Each row was made from one small tree. The marks that hang from a mark follow it in brackets, in the order of their numbers. Every link used is in the known rows. Write each row's tree.
Known rows
q112(q56): [-0.67  0.11 -0.48 -0.80 -1.08  1.85  1.06 -1.24  2.20 -1.42  1.29 -0.46
 -0.86 -1.43 -0.59  1.51  0.86  0.01  0.05 -1.81  1.54 -1.74  1.75]
q947(q112(q821)): [ 1.61 -2.07 -0.29 -2.02 -0.26  2.62  1.24 -1.30  1.83 -0.66 -0.99 -0.34
  0.40  0.34 -1.53  1.55  0.81  1.33 -0.68  0.83  1.89 -2.16  1.92]
q947(q112 q830): [ 1.54 -2.49  0.82 -1.44 -2.07  2.57  0.05 -1.44  1.28  1.52 -2.84  1.06
 -1.70  0.27 -1.20 -0.67  1.18  2.78  0.09  1.28 -0.97 -0.17  2.00]
q73(q56(q830(q947(q112(q374 q821))))): [ 3.40 -0.91  1.30 -0.97 -2.95  1.27  2.94 -0.38  1.27 -1.23 -0.06 -2.36
 -1.46  0.22 -2.08 -2.76  1.80  2.29 -0.10  0.83  3.34 -5.31  2.54]
q830(q56(q73) q947(q112(q374 q821))): [ 1.54  0.01  0.57 -1.54 -3.60  1.41  2.52 -0.08 -1.09 -1.21  1.03 -1.09
  1.21 -1.12 -2.27 -2.94  1.80  2.07  0.89 -1.69  2.30 -3.97  1.29]
q56(q73(q947(q112 q830))): [ 3.39 -1.87  1.36 -3.27 -4.14  3.56  0.29 -1.61  2.50  0.82 -1.55  0.55
 -1.21 -1.11 -0.35 -4.28  2.27  1.73  1.48  1.75 -0.05  0.71  2.64]
q821(q112(q56(q73(q947) q830))): [ 2.69  0.17  4.26 -3.19 -4.68  3.09  2.91 -1.92  4.57 -1.86  2.77 -1.40
 -0.65 -4.05 -0.48 -2.89  2.87 -1.52  2.91  0.75  1.54 -1.82  3.68]
q73(q947(q112 q830(q56))): [ 0.37 -1.35  1.69 -3.05 -3.54  2.73  0.17 -2.10  1.42  1.25 -2.41  0.05
 -1.83 -0.43 -0.22 -2.86  0.45  0.83 -0.31  0.56 -1.91 -1.82  1.77]
q73(q56(q830) q947(q112(q374(q738)))): [ 2.16 -0.74  1.06 -2.51 -2.78  2.44  1.48 -0.37  2.10 -1.22 -1.43 -1.32
 -3.26  1.16 -1.20 -4.90  1.13  1.51 -0.19  0.40  2.42 -2.60  3.50]
q73(q56): [ 0.56  0.78 -1.42 -0.65 -1.97  1.05 -0.24  0.27  0.88 -0.49 -0.36 -1.12
 -2.20  0.55 -0.65 -1.73  1.94 -1.74 -0.60  0.14  2.34 -3.48  2.16]
q738(q374(q112)): [-0.11 -1.15  2.56 -2.14 -2.17  1.90  0.17 -1.31  1.08 -0.51 -0.88 -1.03
  0.69 -1.00 -0.09  1.24  3.24  1.03 -0.09 -2.26  0.50 -1.87  2.08]
q821(q112(q56(q73) q374)): [ 1.24  0.36  2.14 -0.12 -3.09  2.52  2.61 -0.41  1.04 -1.29  4.00 -0.73
 -0.36 -3.16 -0.86 -1.38  2.44  1.56  2.61 -1.01  2.56 -2.51  2.98]
q738(q374(q112(q56 q821) q659)): [ 0.80 -0.05  3.19 -2.49 -1.22  2.64  1.27 -5.10  4.47 -3.12  2.35 -1.65
  4.18 -3.72 -1.28  3.32  2.33  2.72 -0.97 -2.54  3.09 -3.45  2.53]
q738(q374(q112(q56(q73 q830)) q659)): [ 2.67  0.42  4.20 -2.77 -4.50  3.36  2.29 -3.12  5.04 -2.98  1.33 -1.31
  2.56 -4.20 -1.68  0.13  4.18  1.02  1.05 -1.98  2.19 -0.67  3.48]
q821(q112): [ 0.34 -0.57  1.74 -1.14 -2.43  1.55  0.46 -0.55  0.09  0.00  0.35  0.06
 -1.06 -0.76 -1.04  0.32  1.98 -0.50  1.18  0.50  0.40 -3.40  2.21]
q947(q73(q56) q112(q374) q830): [ 3.01 -1.02  0.53 -0.18 -1.75  2.61 -0.43 -1.09  1.52  1.83 -0.78 -0.60
 -2.69  1.35 -0.45 -6.15  2.27  3.87 -0.92  2.14  1.13 -1.81  2.62]
q112(q56(q73 q830) q374(q738) q821): [ 2.47  0.66  2.64 -1.83 -0.71  1.43  3.53 -1.80  4.10 -4.31  3.12 -0.93
  0.41 -2.97 -2.77 -2.42  1.79  2.47  1.19 -2.86  4.15 -0.53  2.62]
q374(q112(q56(q830) q821) q659 q738): [ 0.90  0.39  2.52 -3.89 -1.35  1.71  1.33 -4.51  5.66 -3.49  1.91 -0.12
  2.99 -3.38 -3.96  1.25  1.42  3.50 -0.82 -2.36  3.79 -0.65  2.96]
q738(q374(q659)): [ 1.08  0.55  1.89 -0.96 -2.63  1.85  0.06 -2.50  1.28 -2.39 -0.75 -0.35
  0.54 -0.45 -0.86  1.93  2.64 -0.31 -0.02 -1.18  0.79 -4.16  1.76]
q947(q73(q56(q830)) q112(q374)): [ 3.29 -0.65  0.48 -0.75 -2.31  2.83  1.65  0.44  2.33  0.18 -0.64 -1.74
 -2.94  1.92 -0.69 -4.78  2.55  1.53 -0.67  2.14  2.17 -2.23  3.15]
q947(q73(q56(q830)) q112(q374(q659))): [ 4.06  0.19  0.31 -0.85 -3.53  3.05  1.11 -0.80  2.94 -0.68 -0.40 -1.21
 -1.70  1.64 -1.66 -3.75  2.77  2.02 -0.98  2.77  2.90 -3.16  3.39]
q821(q112(q56 q374(q659 q738))): [-0.31  1.08  2.27 -0.57 -2.01  1.83  0.80 -2.91  1.02 -2.51  3.10  0.72
  0.64 -2.37 -2.98  0.17  0.76  3.60  0.74 -2.16  2.68 -4.24  2.70]
q73(q56 q947(q112(q374(q659 q738) q821))): [ 2.57  0.36 -0.21 -2.72 -1.66  2.57  0.36 -3.11  2.42 -2.62  0.57 -1.07
  0.38  0.38 -2.20 -3.19  0.68  3.23 -1.34  0.50  5.04 -5.10  3.09]

Write each row's tree
[-0.53  0.44 -0.10 -3.26 -2.71  1.17 -1.81 -2.10  1.31 -1.26 -0.36  1.46
  1.72 -0.74 -3.32  0.41  2.18  3.01 -0.85 -2.20  2.42 -0.52  2.15] => q374(q112 q659 q738)
[ 0.44 -0.11  0.59 -0.09  0.02  1.34  2.67 -1.80  2.47 -2.80  3.16 -1.45
 -0.11 -1.91 -0.60  2.08  0.66  2.34 -0.09 -2.09  3.63 -3.33  1.76] => q112(q56 q374 q821)
[-0.27  0.68  0.82 -3.40 -0.41  1.74 -0.18 -4.53  4.17 -2.99  2.62  0.30
  3.92 -3.08 -3.62  1.66  1.07  3.93 -1.29 -3.02  4.23 -1.39  2.42] => q374(q112(q56 q821) q659 q738)
[ 1.10 -0.12  4.27 -2.35 -3.42  2.86  1.96 -3.63  4.76 -2.55  0.57 -1.30
  1.86 -3.14 -1.41  2.50  3.00  1.45 -0.08 -2.14  1.34 -2.01  3.08] => q738(q374(q112(q56(q830)) q659))
[ 2.59 -1.77  2.08 -2.12  0.78  3.38  0.55 -4.75  5.11  0.28  1.02 -0.21
  1.11 -1.65 -1.08 -2.45  1.07  4.09 -1.09  1.25  0.67 -0.27  2.14] => q947(q73 q112(q56 q821) q830)
[ 2.74  0.12  1.24 -1.77 -3.18  3.53  2.84 -1.76  3.37 -3.03  0.86  0.61
  0.49 -1.71 -3.73 -1.73  1.43  4.01  1.00 -1.27  3.47 -0.06  3.44] => q947(q112(q56(q73 q830) q374(q659 q738)))
[ 0.19  1.18 -0.21 -0.71 -2.15  0.54 -0.31 -1.30 -0.03 -2.55  0.34  1.08
 -0.56  0.40 -2.71  0.19  1.36  2.97 -0.23 -2.24  2.79 -2.78  1.71] => q112(q374(q659 q738))
[ 1.98  0.52  1.94 -2.11 -3.52 -0.03  0.12 -0.87  1.78 -0.84  0.16 -0.59
 -1.33  0.28 -1.44 -3.63  3.39 -0.24  0.65 -0.27  0.02 -2.15  1.25] => q56(q830(q947(q73)))
[ 4.34 -2.01  2.12 -3.81 -2.70  3.26  0.96 -3.05  3.82 -0.13 -0.55 -0.16
  0.35 -1.83 -0.62 -3.79  2.05  2.23  1.07  2.14  1.18 -0.13  2.62] => q56(q73(q947(q112(q821) q830)))
[-0.09 -0.05  0.66 -1.44 -0.92  1.72  0.05 -2.08  0.43 -0.87  1.94  0.14
  0.39 -0.09 -2.28 -4.43  1.17  5.23 -0.47 -2.97  1.78 -2.07  1.57] => q830(q947(q73 q112(q56 q374(q738))))
[ 2.72  0.60  0.50 -2.88 -4.37  3.14  2.31 -2.01  1.88 -2.49  1.24 -1.01
  1.64 -1.36 -1.27 -1.83  1.40  1.53  0.30  0.17  3.38 -3.87  2.33] => q830(q56(q73(q947(q112(q374(q659) q821)))))
[ 2.53 -1.01  1.73 -2.51 -2.21  2.59  1.36 -2.06  1.85  0.21 -1.18  0.07
  0.94 -1.76 -2.15 -3.32  1.38  1.48  0.26  0.60  0.08 -0.65  1.87] => q947(q112(q821) q830(q56(q73)))
[ 1.79 -1.24  0.66 -1.01  0.79  3.32  2.14 -2.51  3.42 -1.28  2.66 -1.31
  0.84 -0.57 -0.65 -0.75  0.91  4.20 -1.10 -0.21  2.99 -2.30  2.17] => q947(q73 q112(q56 q374 q821))
[ 2.29 -0.70  0.23 -1.62 -4.14  1.70  1.27  0.15  0.91  0.12 -2.02 -1.39
 -2.25  0.75 -2.07 -3.35  2.06 -0.21  0.09  1.14  1.22 -3.70  2.50] => q73(q56(q830(q947(q112))))
[ 3.69 -1.49  1.60 -2.61 -1.43  3.80  3.91 -1.76  5.21 -2.17  0.88 -1.19
  1.06 -2.58 -1.93 -0.48  1.52  0.89  0.91  0.57  2.96 -0.01  3.17] => q947(q112(q56(q73 q830) q821))
[ 3.58  0.33  4.88 -3.37 -3.12  3.17  3.11 -4.43  6.39 -3.93  2.31 -1.93
  4.08 -4.80 -1.98  0.69  3.93  1.65  0.60 -1.69  3.48 -1.39  3.45] => q738(q374(q112(q56(q73 q830) q821) q659))
[ 3.93 -1.38  1.60 -2.24 -2.49  2.75  3.22 -1.07  3.62 -1.61 -0.13 -2.91
 -2.34  0.19 -0.26 -2.71  1.38  1.15 -0.28  2.14  3.61 -4.14  3.37] => q73(q56(q830) q947(q112(q374 q821)))
[ 5.57 -0.77  2.01 -3.23 -4.69  3.46  3.45 -1.93  4.41 -3.02  0.83 -1.07
  0.49 -1.30 -1.42 -1.21  2.48  2.42  1.21  2.06  3.82 -2.13  3.39] => q56(q73(q947(q112(q374(q659) q821))) q830)
[ 2.14  0.61  0.85 -2.52 -3.86  1.43  1.03 -0.47  3.45 -1.45 -0.58 -2.17
 -3.56 -0.12  0.15 -3.26  2.37 -2.93  0.19  1.20  1.86 -3.38  2.93] => q73(q56(q830) q947)
[ 2.79  0.13  4.61 -1.98 -4.97  2.83  3.90 -1.08  3.54 -2.14  3.69 -1.78
 -1.48 -3.69  0.03 -2.95  2.85  0.40  3.29  0.01  2.18 -2.54  3.77] => q821(q112(q56(q73(q947) q830) q374))
[ 3.08 -1.09  2.21 -2.25 -0.55  3.09  3.99 -1.86  4.04 -3.09  1.63 -0.71
  0.73 -2.14 -3.06 -2.35  1.15  3.98  0.87 -1.49  3.89  0.18  3.20] => q947(q112(q56(q73 q830) q374(q738) q821))
